Each row comes from the steps of one path. Every step used is in the known rows, and no mark comes twice. Write the path behind each row, first mark first.
In the rows, 128 means zero.
Known rows
U -> N: [106 149 111 118 127 101 123 146 107 116 131 134 152 106 149 121 118 125
 132 118 123 152 130 123 123 113 135 112 119 131 132 105 139]
N -> U -> X -> B -> P -> D: [121 136  87 107 121 110 129  86 116 133 167  93  68 133 125 217 157 133
 161 140 197  87 167 116  17 164 120  63  84 109 170 111 164]
P -> D -> G -> F: [138 166 182 141 140 135 114 104  98 135 134 146  97 124 133 149  77 141
 160 181 143 158 110 152 132 119 136  91 128 130 165 171 116]
B -> X -> U -> L -> D -> S -> F: [114 115  69 145 130 118 216 143 155  74 122 108 136  92 198 142 125 137
  97 143 135 116  98  59  63 113  35  75 129  70 153 111 167]
D -> G -> F -> L -> U: [163 156 179 168 135 135 154 114 160 143 126 135 113 127 176 154  94 116
 125 219 143 124 126 155 171 135 127 131 123  84 120 152 101]
P -> B -> X -> U -> L -> D -> S: [ 91 131  89 150 105 143 210 122 153  92 148 129 153  91 195 154 140 152
  95 144 176  82 136  83  75 159  46  65 110  95 178  93 142]
X -> B -> N -> U -> L -> D -> G: [103 107 121 122 137 133 213 124 146  86 125 129  67 109 184 141 119 127
 147 177 133  64 148 126  69 176  74 107  95 150 162 131 154]
S -> F -> G -> D -> L -> U: [146 145 156 139 150  97 162 134 144 116 128 136 145  96 165 148 101 125
 159 109 126 101 102 146 165  81 125 107 129  71 123 115 107]
U -> L -> D -> P -> B: [106 117 122 143 118 157 201 123 129 109 158 158 136  91 168 110  89 143
 112 143 163  82 140 177 125 158  13  81 139 132 131 126 175]
X -> B -> P -> D -> G -> F -> L: [168 165 205 156 157 119 122  65 120 127 160 118  80 137 151 190 121 138
 129 185 191 120 144 156 120 153 134  91 116  87 190 167 148]
N -> U -> L -> D: [ 89 122  97 121 118 132 197 160 149 112 119 133 108  81 160 163  89 134
 139 134 141  69 140 111  88 145  47 100 118 156 123 126 145]
P -> B -> N -> U -> X: [129 111  47 118  73 117 115  99 115 150 141 142  96 144 141 169 136 132
 146 148 149  71 166 128  60 171 100  82  97 172 173  97 142]
U -> X -> B -> P -> D -> G -> F: [143 150 164 146 139 117 140  59  99 116 174 125  70 150 141 193 116 138
 140 207 209 147 149 144  65 144 127  81 101  90 188 138 161]
N -> U -> L -> D -> G: [ 94 131 125 126 133 141 208 168 152 114 117 155  98  85 174 146  88 121
 155 184 155  76 128 124  81 140  56  99 127 177 141 158 151]
P -> D: [117 144 136 120 125 126 106 122 102 142 139 114 117 114 115 147 117 143
 151 117 124 126 125 134 124 130 132  75 118 129 141 137 123]
S -> F -> G -> D -> P: [162 134 168 123 167 103 142 111 122 112 120 151 131 103 160 109  92 115
 179  97 126 119  84 161 151  83 112 118 171 113 131 161 181]
D -> S -> F: [166 126  82 131 139 125 129 123 117 125 136  97 136 124 147 104 116 126
 129 116 120 158  88  83 110  98 113 105 143 102 167 142 155]
D -> S: [135 131 116 135 134 147 128 127 126 135 145 118 143 126 157 108 126 122
 138 110 125 144 106  88 122 132 127 117 128 115 163 126 131]
L -> U -> X -> B: [130 115  95 131 119 122 182  94 151 124 161  73 110 151 153 154 145 126
 124 167 157 119 156 134 108 150 119 112  81  42 115  81 124]
N -> U: [122 136  98 110 121 128 123 136 140 140 112 128 108 116 135 157 126 118
 160 129 136  99 131 119  88 137 128 129 118 153 133 135 126]
N -> U -> L: [ 98 128  99 118 122 117 148 149 134 114 109 142 120  99 154 162 115 111
 146 123 140  84 148 115  81 139  79 109 129 141 135 133 153]
P -> B -> X -> U -> N: [ 98 161  88 120 101  92 125 116 128 104 134 138 157 105 158 158 162 141
 108 150 164 123 149 129  72 134 138  86 103 108 157  83 133]
N -> U -> X -> B -> P -> D -> G: [126 149 116 111 134 120 137  95 122 136 167 119  55 134 142 201 158 119
 177 197 207  94 156 130   8 163 129  65  94 132 187 138 172]
X -> U -> N: [ 94 149 109 114 142  95 140 138 134 103 147 131 147 100 172 155 145 129
 118 119 126 157 125 115 124 120 129 139 115  97 122  81 130]
D -> G -> F -> L -> U -> X -> B: [172 143 152 171 139 121 181  77 162 139 149  99  97 155 191 175 104 114
 120 228 178 125 141 158 152 145  98 124 102  33 145 128 117]
L -> D -> P -> B -> N -> U: [130 111  80 112 104 164 165 109 136 136 154 158  89 112 154 125 109 140
 153 152 120  65 140 167  81 184  72  97 103 182 139 119 148]
G -> D -> L -> U: [122 144 149 134 129 139 154 138 144 124 157 152 136 102 159 154  92 133
 159 141 127 108 122 154 171 120 125 129 108  81 109 102  84]
N -> U -> X: [120 129  66 117 107 118 136 134 135 149 127 132 103 131 144 173 124 112
 160 145 150 101 141 117  67 133  94 109 116 142 142 121 140]
B -> P -> D -> S -> F -> G: [150 142 137 130 152 105 114 106 104 122 146 103 130 110 144 147 152 130
 149  80 151 123 106  78  71 112 145  40 136 112 192 136 176]
N -> U -> L -> D -> S -> F -> G: [120 127  92 130 148 112 208 150 148 104 105 105 135  74 195 139  97 122
 154  82 137  78  97  67  78 110  40  66 142 128 174 136 170]

Write each row's path
[139 119  80 107  88 132 123  90 110 145 164 184  86 122 163 157  93 126
 197 147 146  66 146 167  87 162  88  93 113 170 160 118 176]	G -> D -> P -> B -> N -> U -> X
[178 118  53 158 115 113 158 128 146 155 150  76 136 132 192 146 121 106
 113 153 134 125 110  87 124 116  72  76 129  46 144 115 147]	D -> S -> F -> L -> U -> X
[122 139 138 132 129 128 166  89 127 125 187  98  76 141 143 183 166 129
 145 220 198 111 164 141  53 163 150  59  77  70 144 104 153]	L -> U -> X -> B -> P -> D -> G
[150 121 144 151 149 158 177 139 159 142 150 141 121 110 174 115  98 122
 118 143 119  96 110 171 166 150  39 119 146 114 108 149 149]	F -> L -> D -> P
[129 136 146 115 139 118 117  81 111 114 166  92  89 132 113 175 163 147
 131 123 172 116 156 130  80 158 152  80  96  95 156 118 153]	X -> B -> P -> D
[ 78 120 114 140 123 118 212 146 167  76 116 139 129  90 175 166 138 138
  93 159 142  90 138 105  82 143  53  99 114  94 112  97 141]	B -> X -> U -> L -> D
[105 159  93 124 121 114 135 116 131 104 146 168 154 100 181 126 153 120
 118 159 157 129 135 170  67 141 111  96 121  93 143  93 164]	D -> P -> B -> X -> U -> N
[129 142 151 134 152 130 124  94 112 116 180 123 104 127 127 172 156 142
 121 117 166 115 146 153  84 155 117  85 101  78 178 108 131]	X -> B -> P -> D -> L
[154 172 185 160 133 133 130 107 132 158 136 122 103 115 164 175  82 132
 146 203 137 123 124 161 166 137 131  79 115  83 132 160  93]	P -> D -> G -> F -> L -> U
[136 147 173 154 143 154 184 121 140 117 132 153 100 118 153 133  61 145
 133 204 147 144 104 140 143 123  99 132 124 144 133 159 109]	L -> D -> G -> F
[118 126  93 153 115 141 169 148 150 141 158 145 136 132 161 152 128 113
 119 161 134 117 140 150 117 133  76 107 104  66 114  76  97]	D -> L -> U -> X
[167 140 157 122 142 105 134  83 110 122 138 149 139 106 152 118  97 133
 170 105 164  99 100 176 147  97 108  94 166 123 162 157 183]	S -> F -> G -> D -> P -> B
[122 154 171 129 137 134 112 126 106 130 156 152  91 121 118 156 145 130
 152 183 166 120 133 138  70 144 160  71 127 158 156 151 156]	B -> P -> D -> G
[156 116  78 137 136 140 177 131 131 123 145  86 127 113 160 108  91 147
 121 125 122 142  80  79 118 104  80  94 130 114 150 137 142]	L -> D -> S -> F
[118 145 145 139 136 134 108 135 106 126 170 164 117 112 120 168 141 138
 126 122 150 113 139 146  88 144 113  74 115 120 158 114 126]	B -> P -> D -> L
[158 149 148 173 118 127 163 114 155 150 136 139 108 142 186 173  90 109
 125 232 155 127 135 150 151 135  94 114 120  77 126 137 113]	D -> G -> F -> L -> U -> X
[126 163 138 127 146  71 156 151 123 101 131 144 165  74 185 142  87 122
 158  97 117 127 104 143 156  70 133  91 122  75 128  90 118]	S -> F -> G -> D -> L -> U -> N
[161 158  95 128 124  87 138 138 120 132 151  92 159  83 208 142  75 126
 153 118 118 137  99  85 169  84 131  76 124  65 141 119 142]	G -> D -> S -> F -> L -> U -> N
[152 125 119 139 156 122 185 130 141 119 121  91 147 105 171 106 111 138
 132  89 123 125  78  77 125  99  87  87 142 115 165 133 146]	L -> D -> S -> F -> G
[142 147 136 128 105 138 121  93 114 120 135 176 132 113 140 117  98 129
 167 159 164  96 126 178 104 136 125  86 135 135 150 146 161]	G -> D -> P -> B -> X
[174 119 143 167 114 157 156  74 132 134 155 162 105 126 176 132  69 152
 101 156 120  94 135 189 171 176  41 102 124 127 147 133 134]	G -> F -> L -> D -> P -> B -> N
[117 153 189 141 148 123 162 135 156 122 137 157 153  97 170 152 111 122
 169 106 132  90 119 154 179 119 135 121 114  85 122  97  84]	F -> G -> D -> L -> U
[127 127 117 124 127 110 133  76 104 121 181  92  89 144 121 189 159 141
 129 139 188 115 161 126  57 155 119  68  94  88 164 102 170]	U -> X -> B -> P -> D
[108 147 146 142 135 142 207 140 146 106 114 166  93  90 178 166  49 129
 151 195 161 102 122 132  95 132  51 115 122 160 142 162 135]	N -> U -> L -> D -> G -> F
[147 154 176 149 141 138 134 109 126 120 121 160 111 133 146 132  85 125
 141 193 148 161 114 145 136 117 134 144 136 132 149 162 120]	D -> G -> F
[162 134 163 168 151 157 176 113 153 132 139 149 117 111 180 133  56 131
 116 153 125 123 106 176 182 139  32 132 144  99 116 158 131]	G -> F -> L -> D -> P
[188 127  92 149 137 115 120 127 129 143 130  91 139 125 171 121 112 116
 113 113 121 131  91  89 143 104  86  97 158  91 177 158 156]	D -> S -> F -> L
[128 138  73 114 125 130 131  84 118 141 185  85  85 131 158 200 153 127
 172 123 194 102 144  82  12 170 116  52  84  95 207 110 165]	N -> U -> X -> B -> P -> D -> S
[ 81 113 128 136 138 126 218 143 164  89 147 129 125  92 177 172 124 147
  97 133 142  97 132 111 135 141  37 130 117  95 107  97 140]	X -> U -> L -> D
